Each row was made from one small tree. Brackets hold a mark, then the marks that hang from it, in alphabetical order. Every link used is in the known rows. Write each row's tree.
Known rows
{muganar {givup {fovazal susu} kipav}}: [ 11.2  -0.1  -7.0 -14.5  -0.5   0.1  -3.0  14.7 -12.4  -8.2 -29.5  -7.5
  10.4 -20.1  -1.0  11.9  -1.6  -6.0   1.3  12.3  19.3]
{sufat {muger muganar}}: [ -9.4   4.6   5.5  -9.6  14.8   6.9 -10.4  -2.0   9.1  11.6  -9.8  -1.7
   5.8 -24.3  -0.3  -9.7 -12.5  -1.9  -6.4  14.9  -3.4]
{kipav givup {muger muganar sufat}}: [ -7.2   8.1  -7.3 -11.6 -14.9  -3.8 -21.6   8.3  25.5  -4.0 -30.3  -6.8
  -2.0 -19.7  11.0   5.6 -14.3 -11.7  10.4   2.6   7.5]
{susu {fovazal {givup guris muganar}}}: [  2.4   0.1 -12.3  -7.9 -24.2   7.1  -5.7  11.9 -13.3  -4.0 -28.8  -5.8
  -3.9 -16.0   1.1  12.4   4.6 -11.3  12.4   3.5 -19.5]
{guris {givup fovazal kipav} susu}: [  4.9  -3.4   9.8 -16.9   1.7  -0.8   0.7   6.8   0.4   2.7 -30.4 -10.4
   3.6  -7.2 -11.3   6.8   4.4  11.3  -6.2   7.9  28.0]
{susu {fovazal givup}}: [  2.9   1.4  -9.3   4.1 -11.0  -2.4  -1.2  16.9 -20.4  -0.7 -11.4   1.0
   1.8 -19.8   7.5   1.9   6.9  -9.5   4.5   3.4  -8.9]
{muger {muganar {givup guris kipav}} sufat}: [ -0.2   8.0  -5.0   2.2 -11.3   8.2 -11.8  28.7   7.2   2.8 -42.2  -6.7
   3.0 -34.8   0.1  -5.8 -10.5   3.8  10.0  12.5   4.7]
{kipav {muger {muganar givup} sufat}}: [ -4.5   7.3  -4.7  -6.4  -6.1  -4.0 -11.6  28.3  16.2  -1.4 -24.8  -5.5
  -3.6   0.3  11.1  -2.0 -15.2 -10.7   5.4   2.2   9.1]
{muger {muganar {givup fovazal guris}}}: [  2.9  -1.8  -7.6 -17.7 -16.6  -0.6 -14.0  20.6   8.1   1.8 -32.0  -9.0
   3.2 -13.9   0.9   7.4 -11.2   8.0  -2.1  15.0  11.2]
{fovazal susu}: [  0.9   2.6  11.4  -8.6   1.3  -5.9   1.0  -8.6  -3.7  -1.3  -9.4  -2.8
   5.7 -12.4   1.1   6.6   4.0  -9.7  -1.7  -5.6  -3.8]
{guris {givup {fovazal susu}}}: [  2.1  -0.5   8.3 -26.3  -1.9  -9.9   3.6   5.9   5.3  -0.7 -23.8  -2.7
  -4.2  -1.7  -4.1   7.6   0.7   4.5  -0.9   0.1  16.8]
{kipav {givup {fovazal susu} guris muganar} {muger sufat}}: [ -1.3   6.8 -15.9 -42.7 -14.7   2.1 -21.1  -2.3  26.4 -17.7 -63.6 -14.1
 -10.4 -11.5  -2.2  36.0 -12.4 -15.8  22.1   1.4 -10.6]
{kipav {givup {guris susu}} {muger muganar sufat}}: [ -3.9   6.9  -6.4 -15.0 -18.1   0.6 -24.3   7.7  24.6  -1.8 -44.7 -12.4
   0.7 -24.6   4.1  16.6  -9.4  -8.3   9.1  -3.4   2.7]
{muganar {givup fovazal}}: [  8.0  -1.4 -14.1 -12.8   3.2  -2.2  -3.6  18.8  -3.3  -4.4 -12.2  -0.5
   2.0  -5.3   4.0  11.1  -7.1  -1.3   0.6   7.3  15.2]
{sufat {muger {muganar givup}}}: [ -5.0   4.5   0.4  -8.5  13.2   7.7 -11.2   8.3   4.4  10.9  -8.5  -0.7
   8.9 -29.8   4.5  -7.2 -14.4  -8.1  -4.8  12.2   5.5]
{sufat {muger {muganar {givup fovazal}}}}: [ -4.3   3.8  -3.5 -17.6  16.9   5.3 -13.0  10.3   6.7   8.5 -17.5  -2.0
   7.1 -27.0   2.4  -2.5 -16.8  -2.9  -6.0  19.5   6.5]
{muganar {givup guris kipav}}: [ 12.3  -0.9 -12.7   1.8 -16.3  12.2  -2.1  19.3 -14.2  -4.9 -23.2  -6.3
   8.4 -18.4  -4.9   7.0   2.4  -4.9   8.0   2.3  15.5]
{fovazal {givup {kipav muger} muganar} susu}: [  5.1   0.3   1.2 -19.3 -28.1   5.5  -8.8  -2.5  -8.0 -12.1 -41.9 -15.5
   3.2 -12.7   0.6   9.0   2.4 -27.8   8.5   4.9   6.3]
{muger {muganar givup}}: [  0.0   0.0   0.7  -3.9 -15.0  -1.0 -10.9  15.5   5.3   5.7  -9.1  -5.1
   6.4 -15.9   9.0  -3.3 -10.7  -2.8  -3.9   8.8  15.0]
{fovazal {givup kipav muganar}}: [  4.6  -2.4  -7.3  -5.4 -26.2  14.1  -7.8   1.2  -8.1  -6.9 -27.3  -9.5
  -0.3 -14.5  -2.2  -0.7   0.7 -11.5   9.6  13.5   6.5]

Write each row's tree
[ 12.7  -2.1 -21.3 -17.2 -12.8   5.9  -6.8  28.2  -6.7 -12.2 -42.8 -11.7
   2.9   0.3  -6.2  17.3  -3.5  -2.5   6.3  10.2  19.6] -> {muganar {givup fovazal guris {kipav muger}}}
[  2.2  -2.9   9.6 -20.8   5.4  -6.9   0.3   5.5   7.0   5.5 -18.7  -5.3
  -1.4  -0.5  -5.6  10.5   1.5   9.5  -7.9  -0.7  20.9] -> {guris {givup fovazal} susu}
[ -0.7   4.4   2.1   2.5  -4.8  -1.2 -10.1  19.4  -8.5   3.2 -32.9 -10.3
   6.7 -24.5   5.4   2.1   2.3  -9.6  -0.6   7.0  -0.6] -> {guris {susu {fovazal {givup {kipav {muger muganar sufat}}}}}}
[  1.9   4.3 -15.5  -6.2 -22.9  10.5  -7.2  22.5 -12.0  -9.3 -47.8 -10.1
  -5.4 -15.6  -1.4   9.5   2.5 -14.2  19.2   8.4 -16.8] -> {susu {fovazal {givup guris {kipav {muger sufat}} muganar}}}
[  4.6  -2.0  -3.6 -38.6 -16.4  12.7  -9.6  -9.3   4.2 -14.2 -67.1 -21.9
  -1.7  -7.7 -20.1  26.4  -1.6   2.0  10.5  21.2 -10.0] -> {givup {fovazal susu} guris kipav muganar}
[ -3.6   7.7  -6.2  -9.1   3.9  -3.5 -13.0  28.4  15.8   3.3 -33.3  -2.1
  -2.7 -25.0   7.4  -2.8 -17.8   6.2   4.3  16.4   5.1] -> {muger {muganar {givup fovazal}} sufat}
[  8.3   1.0   0.1 -13.2 -34.9   1.4 -10.8  10.8 -11.4  -7.3 -53.9 -16.0
   9.0 -25.6  -2.9   5.0   6.9 -14.5   2.8   3.5   9.7] -> {fovazal {givup guris {kipav {muger muganar}}} susu}
[  3.2   0.0  -0.2  -2.6  -4.0   3.3  -2.7   5.9  -8.4   2.9 -21.1  -7.0
   4.2 -12.4  -6.7  16.8   8.5   1.1   0.4  -5.4 -15.0] -> {givup {guris {susu fovazal}}}
[  5.2   1.2 -10.0 -11.1 -25.1  16.3 -12.7  10.1  -1.0  -8.5 -53.6 -15.9
  -3.3 -11.7  -7.0  10.5   1.3 -14.0  13.5   4.7  -0.3] -> {fovazal {givup {guris susu} {kipav {muger sufat}} muganar}}
[ -5.0   5.8 -18.9 -34.0  -7.1   2.0 -20.4   0.8  28.7 -15.5 -44.0  -9.4
 -12.6  -2.2   4.1  24.9 -17.5 -14.0  19.4   8.3  -1.9] -> {kipav {givup fovazal muganar} {muger sufat}}
[ -3.1   7.5  -4.7  -7.0  -6.5  -2.8 -12.8  32.0   9.6   0.9 -36.4  -9.4
  -1.1  -8.0   8.3   8.0  -9.8 -10.9   5.3  -0.4  -1.0] -> {kipav {muger {muganar {givup {guris {susu fovazal}}}} sufat}}
[ -1.3   0.2   6.9 -31.8  -2.1   5.0  -5.8   7.9  16.4  -3.9 -49.0 -17.0
  -8.3   7.2  -9.9  13.9  -5.8  -1.3   5.5   9.3  18.4] -> {guris {givup fovazal {kipav {muger sufat}} muganar} susu}
[  8.5  -0.5  -0.6 -17.7 -33.6  12.3  -8.2  -4.7 -12.6  -9.6 -50.9 -14.9
   4.5 -28.3  -8.0  12.5   7.4 -17.4  11.8   4.5  -3.4] -> {fovazal {givup guris kipav muganar} susu}
[  4.5   1.4 -11.0   3.2 -16.9   0.9  -2.7  22.1 -22.8  -6.3 -24.7  -5.8
   3.9 -13.9   4.8   1.2   7.5 -13.4   6.3   8.0   0.1] -> {susu {fovazal {givup {kipav muger}}}}
[  0.0   0.1  -6.3 -36.1 -12.6   0.9 -16.8 -21.0  14.7 -10.4 -32.3  -9.9
   0.4 -22.5   0.5  28.7  -8.1 -11.2   9.8   9.2  -1.3] -> {kipav {givup {fovazal susu} muganar}}
[ -3.3  -1.5  14.0 -17.1  -8.2   2.3   0.2   0.8   2.0   6.4 -15.5  -8.6
  -3.5  -5.0  -1.2  13.8   2.6  -9.0   2.6  -4.1   1.3] -> {guris {givup muganar} {susu fovazal}}
[  1.5  -1.8  -2.6 -19.2 -22.5  17.7 -10.2   1.7  -1.7  -8.9 -51.0 -24.4
   0.0   5.0 -13.1  24.7   2.0 -13.4  10.8   7.4 -10.7] -> {givup {guris {susu fovazal}} {kipav muger} muganar}
[  1.6   6.0 -18.4 -24.9  -1.7  -1.8 -19.0   8.9  19.6 -10.5 -51.0  -9.5
  -3.9 -13.7  -1.7  29.1  -6.9  -4.0  11.7  -2.5   1.2] -> {kipav {givup fovazal {guris susu}} {muger sufat}}
[  4.4   0.6  -8.1  -6.4 -14.5   4.3 -12.5  -5.6  -2.0  -0.9 -21.2  -6.0
   8.2 -35.8  -0.4  23.8   5.7  -5.7   6.5  -6.4  -4.5] -> {kipav {givup {guris {susu fovazal}}}}
